Known rows, with every step that occurs
mepu-suzo-lukan: [-0.43  0.17 -0.05 -0.36  0.45  0.06 -0.20  0.39  0.23 -0.16 -0.11 -0.39
 -0.18  0.17  0.06 -0.33  0.00 -0.24  0.01  0.28  0.14 -0.18  0.09]
mepu-figov: [-0.25 -0.13  0.08 -0.32  0.33 -0.10 -0.06  0.50  0.22 -0.52 -0.34 -0.26
  0.07  0.07  0.15 -0.16 -0.21 -0.04  0.12 -0.05  0.05  0.26  0.27]
nulil-figov: [-0.32 -0.04  0.25 -0.55  0.24  0.13 -0.22  0.27  0.18 -0.42 -0.24 -0.10
 -0.03  0.16  0.11 -0.16 -0.13 -0.06  0.25  0.10  0.13  0.11  0.39]
figov-mepu-suzo-nulil: [ 0.02  0.37  0.22 -0.31  0.26 -0.54  0.33  0.43  0.27  0.08 -0.06 -0.44
  0.04  0.24  0.00 -0.27 -0.01  0.13  0.15  0.04 -0.19 -0.03 -0.03]
figov-lukan: [-0.25 -0.25  0.39 -0.40  0.28 -0.02 -0.05  0.29  0.24 -0.13 -0.29 -0.33
 -0.10 -0.01  0.25 -0.50  0.19  0.02  0.10 -0.01  0.26 -0.22  0.48]
suzo-lukan: [-0.35  0.03  0.06 -0.30  0.28  0.10 -0.27  0.40  0.08 -0.07 -0.49 -0.28
 -0.24  0.13  0.16 -0.28  0.21 -0.27  0.16  0.22  0.31 -0.07  0.21]
figov-mepu-suzo: [ 0.00  0.24  0.20 -0.37  0.27 -0.28  0.29  0.27  0.22 -0.17  0.03 -0.53
 -0.14  0.25  0.14 -0.24 -0.08 -0.11  0.16  0.09 -0.13 -0.28  0.07]
suzo-nulil-figov-mepu: [-0.16  0.22  0.41 -0.55  0.05 -0.24  0.07  0.52  0.03 -0.05 -0.38 -0.17
  0.09  0.24  0.01 -0.23  0.04  0.18  0.44 -0.06  0.09  0.33  0.12]
tupaf-suzo-nulil-figov-pinibe: [-0.06  0.38  0.20 -0.65  0.42  0.03 -0.03  0.36  0.05 -0.08 -0.20 -0.24
  0.19  0.13  0.04 -0.31 -0.35  0.13  0.31  0.15  0.16  0.35  0.38]
lukan-figov-mepu-suzo: [-0.20 -0.01  0.48 -0.55  0.24 -0.12  0.17  0.35  0.01 -0.37  0.04 -0.30
 -0.14  0.30  0.07 -0.24 -0.03 -0.28  0.31 -0.02 -0.08 -0.06 -0.13]
pinibe-figov: [-0.10 -0.23  0.30 -0.37  0.30  0.06 -0.27  0.19  0.21 -0.32 -0.22  0.02
  0.04  0.21  0.35 -0.43 -0.03 -0.28  0.29  0.02  0.04  0.05  0.23]
pinibe-figov-mepu: [ 0.05 -0.13  0.44 -0.44  0.14 -0.04 -0.03  0.27  0.02 -0.21 -0.27 -0.17
 -0.02  0.29  0.38 -0.48  0.08 -0.28  0.50 -0.07  0.07  0.02  0.04]
mepu-suzo-lukan-figov-pinibe: [-0.37  0.05  0.31 -0.64  0.63  0.24 -0.10  0.40 -0.23 -0.38 -0.25 -0.36
 -0.18  0.30  0.02 -0.42 -0.09 -0.39  0.12  0.15  0.20  0.08 -0.03]
tupaf-suzo-lukan-figov: [-0.56 -0.09  0.22 -0.55  0.23  0.42 -0.46  0.47 -0.09 -0.21 -0.15 -0.07
 -0.20  0.07  0.14 -0.32  0.10 -0.47  0.42  0.18  0.45  0.09  0.04]
mepu-figov-tupaf-suzo: [-0.14  0.02  0.10 -0.26  0.33 -0.24 -0.29  0.79  0.33 -0.71  0.05 -0.46
  0.24 -0.10  0.12 -0.19 -0.43 -0.04  0.31  0.20 -0.12  0.11  0.25]
lukan-figov-mepu: [-0.12 -0.14  0.60 -0.51  0.08 -0.07  0.11  0.36 -0.15 -0.30 -0.34 -0.19
 -0.19  0.25  0.18 -0.20  0.20 -0.30  0.47 -0.09  0.10  0.05  0.02]
tupaf-figov-pinibe: [ 0.22 -0.09  0.14 -0.52  0.34 -0.08  0.01  0.23  0.04 -0.41 -0.54 -0.20
  0.12  0.20  0.04 -0.28 -0.20 -0.07  0.26  0.11  0.13  0.08  0.29]
mepu-suzo: [-0.14  0.14  0.06 -0.30  0.43 -0.19  0.06  0.20  0.43 -0.27  0.06 -0.37
 -0.08  0.16  0.11 -0.19 -0.19 -0.11 -0.05  0.19 -0.14 -0.23  0.25]
pinibe-figov-lukan: [-0.29 -0.47  0.51 -0.52  0.31  0.15 -0.31  0.25  0.18 -0.27 -0.20 -0.08
  0.08  0.10  0.39 -0.78  0.12 -0.13  0.29 -0.12  0.27 -0.04  0.32]
suzo-nulil-figov: [-0.31  0.11  0.26 -0.50  0.21 -0.14 -0.16  0.44  0.24 -0.17 -0.36  0.00
  0.16  0.15 -0.03 -0.19 -0.07  0.18  0.23  0.05  0.07  0.37  0.30]
somuke-figov-tupaf-suzo: [-0.12  0.05  0.14 -0.33  0.31 -0.19 -0.43  0.73  0.41 -0.71 -0.03 -0.37
  0.20 -0.17  0.12 -0.17 -0.41 -0.12  0.33  0.34 -0.06  0.04  0.24]
lukan-figov-mepu-suzo-nulil: [-0.18  0.14  0.50 -0.50  0.20 -0.38  0.21  0.50  0.05 -0.13 -0.05 -0.20
  0.05  0.28 -0.06 -0.25  0.04 -0.04  0.29 -0.08 -0.13  0.19 -0.21]
tupaf-suzo: [-0.09  0.14  0.05 -0.32  0.26  0.03 -0.10  0.22  0.33 -0.10 -0.01 -0.29
 -0.09  0.01  0.25 -0.18 -0.11 -0.18  0.23  0.24  0.11 -0.17  0.40]
pinibe-figov-tupaf: [ 0.02 -0.21  0.45 -0.26  0.32 -0.24 -0.41  0.48  0.25 -0.58 -0.14 -0.14
  0.18  0.14  0.29 -0.42 -0.11 -0.25  0.37  0.17 -0.22 -0.04  0.19]
pinibe-figov-mepu-suzo-lukan: [-0.32  0.03  0.22 -0.53  0.32  0.15 -0.22  0.44 -0.02 -0.18 -0.06 -0.28
 -0.09  0.38  0.23 -0.66  0.03 -0.37  0.41  0.06  0.18 -0.04 -0.27]

Rows
[-0.39 -0.11  0.48 -0.54  0.09  0.16 -0.14  0.56 -0.35 -0.18 -0.50 -0.20
 -0.29  0.26  0.13 -0.32  0.38 -0.43  0.52 -0.01  0.37  0.10 -0.16] -> suzo-lukan-figov-mepu
[-0.55 -0.22  0.35 -0.50  0.25  0.25 -0.38  0.49 -0.15 -0.28 -0.46 -0.04
 -0.23  0.17  0.10 -0.28  0.27 -0.42  0.31  0.09  0.36  0.14  0.03] -> suzo-lukan-figov
[-0.16 -0.10  0.47 -0.38  0.23 -0.11 -0.33  0.58  0.14 -0.59  0.10 -0.21
  0.05 -0.02  0.13 -0.17 -0.14 -0.31  0.45  0.26 -0.11 -0.06  0.19] -> lukan-figov-tupaf-suzo
[ 0.01  0.01  0.15 -0.40  0.55 -0.08  0.15  0.42 -0.02 -0.52 -0.51 -0.48
  0.06  0.14  0.16 -0.26 -0.34 -0.03  0.10 -0.04  0.07  0.32  0.33] -> mepu-figov-pinibe
[-0.52  0.00  0.34 -0.72  0.22  0.12 -0.27  0.51  0.26 -0.03 -0.02 -0.13
  0.21 -0.06  0.06 -0.58 -0.07  0.28  0.32 -0.01  0.39  0.22  0.42] -> tupaf-suzo-nulil-figov-lukan
[-0.28  0.26  0.09 -0.41  0.30 -0.03  0.03  0.47  0.04 -0.05 -0.15 -0.55
 -0.25  0.26  0.09 -0.37  0.10 -0.23  0.23  0.18  0.16 -0.22 -0.11] -> figov-mepu-suzo-lukan
[-0.22  0.11  0.27 -0.51  0.24  0.01 -0.44  0.57  0.29 -0.60  0.13 -0.28
  0.15  0.01  0.08 -0.18 -0.35 -0.06  0.45  0.36 -0.04 -0.03  0.37] -> nulil-figov-tupaf-suzo
[-0.42 -0.20  0.51 -0.39  0.26 -0.02 -0.53  0.77 -0.10 -0.55 -0.38 -0.19
 -0.09  0.11  0.04 -0.28  0.20 -0.39  0.39  0.24  0.09  0.05  0.00] -> suzo-lukan-figov-tupaf
[-0.23  0.17  0.09 -0.24  0.29 -0.03 -0.49  0.70  0.17 -0.26 -0.09 -0.45
 -0.06 -0.04  0.14 -0.30 -0.01 -0.28  0.35  0.45  0.13 -0.22  0.19] -> figov-tupaf-suzo-lukan
[-0.52 -0.07  0.39 -0.43  0.42 -0.07 -0.46  0.77  0.05 -0.65 -0.01 -0.29
 -0.02  0.17 -0.07 -0.33 -0.03 -0.37  0.23  0.30 -0.07 -0.06 -0.13] -> mepu-suzo-lukan-figov-tupaf
[-0.36  0.16 -0.06 -0.36  0.28  0.26 -0.34  0.41  0.14  0.02 -0.16 -0.30
 -0.22  0.02  0.20 -0.30  0.05 -0.32  0.28  0.31  0.39 -0.12  0.23] -> tupaf-suzo-lukan
[-0.15  0.06  0.50 -0.32  0.21 -0.38 -0.30  0.74  0.19 -0.34  0.00 -0.12
  0.23 -0.03  0.00 -0.19 -0.06 -0.09  0.42  0.21 -0.17  0.18  0.08] -> lukan-figov-tupaf-suzo-nulil
[ 0.00 -0.11  0.53 -0.54  0.45  0.06  0.08  0.20 -0.20 -0.39 -0.46 -0.24
 -0.12  0.24  0.17 -0.23 -0.06 -0.30  0.23  0.02  0.07  0.14  0.27] -> lukan-figov-pinibe
[ 0.02  0.00  0.10 -0.53  0.13 -0.24  0.11  0.38  0.25 -0.39 -0.04 -0.27
  0.12  0.27 -0.06 -0.27 -0.17 -0.06  0.34  0.07 -0.02 -0.13 -0.09] -> tupaf-figov-mepu-suzo
[-0.26  0.20  0.27 -0.68  0.25 -0.01  0.09  0.35  0.16 -0.40  0.08 -0.37
 -0.03  0.32  0.04 -0.26 -0.24 -0.03  0.31  0.07 -0.02 -0.04  0.08] -> nulil-figov-mepu-suzo
[-0.06  0.29  0.06 -0.25  0.23 -0.26 -0.05  0.36  0.36  0.14 -0.09 -0.20
  0.08 -0.02  0.12 -0.20 -0.05  0.04  0.20  0.19  0.05  0.07  0.30] -> tupaf-suzo-nulil
[-0.40  0.25  0.15 -0.56  0.38 -0.19 -0.10  0.43  0.40 -0.25  0.03 -0.11
  0.22  0.21 -0.13 -0.23 -0.29  0.21  0.08  0.13 -0.10  0.25  0.17] -> mepu-suzo-nulil-figov
[-0.13  0.38  0.22 -0.64  0.59 -0.17  0.12  0.35  0.15 -0.25 -0.14 -0.31
  0.20  0.29 -0.10 -0.33 -0.43  0.21  0.06  0.12 -0.09  0.30  0.23] -> mepu-suzo-nulil-figov-pinibe
[-0.06  0.09  0.31 -0.65  0.46  0.14  0.01  0.21 -0.05 -0.40 -0.42 -0.30
 -0.04  0.25  0.13 -0.26 -0.26 -0.05  0.23  0.12  0.14  0.17  0.46] -> nulil-figov-pinibe
[ 0.11 -0.13  0.21 -0.48 -0.03 -0.20  0.03  0.38  0.08 -0.29 -0.42 -0.16
  0.05  0.21  0.03 -0.22  0.06 -0.08  0.50  0.00  0.16 -0.01  0.05] -> tupaf-figov-mepu
[-0.41 -0.34  0.34 -0.54  0.32  0.06 -0.24  0.50  0.28 -0.46 -0.38 -0.28
  0.06 -0.11  0.18 -0.50 -0.03  0.05  0.13 -0.05  0.36  0.11  0.37] -> somuke-figov-lukan
[-0.19  0.12  0.41 -0.37  0.23 -0.44 -0.31  0.73  0.29 -0.42 -0.27 -0.15
  0.30  0.09 -0.08 -0.18 -0.13  0.20  0.30  0.21 -0.20  0.26  0.26] -> suzo-nulil-figov-tupaf
[-0.10  0.20  0.16 -0.28  0.28 -0.47 -0.39  0.88  0.46 -0.45 -0.12 -0.27
  0.39 -0.18 -0.02 -0.20 -0.34  0.11  0.31  0.30 -0.12  0.29  0.16] -> somuke-figov-tupaf-suzo-nulil
[-0.32  0.25  0.13 -0.57  0.20  0.02 -0.24  0.43  0.30 -0.09 -0.05 -0.03
  0.18  0.05  0.02 -0.22 -0.22  0.13  0.35  0.15  0.15  0.31  0.32] -> tupaf-suzo-nulil-figov
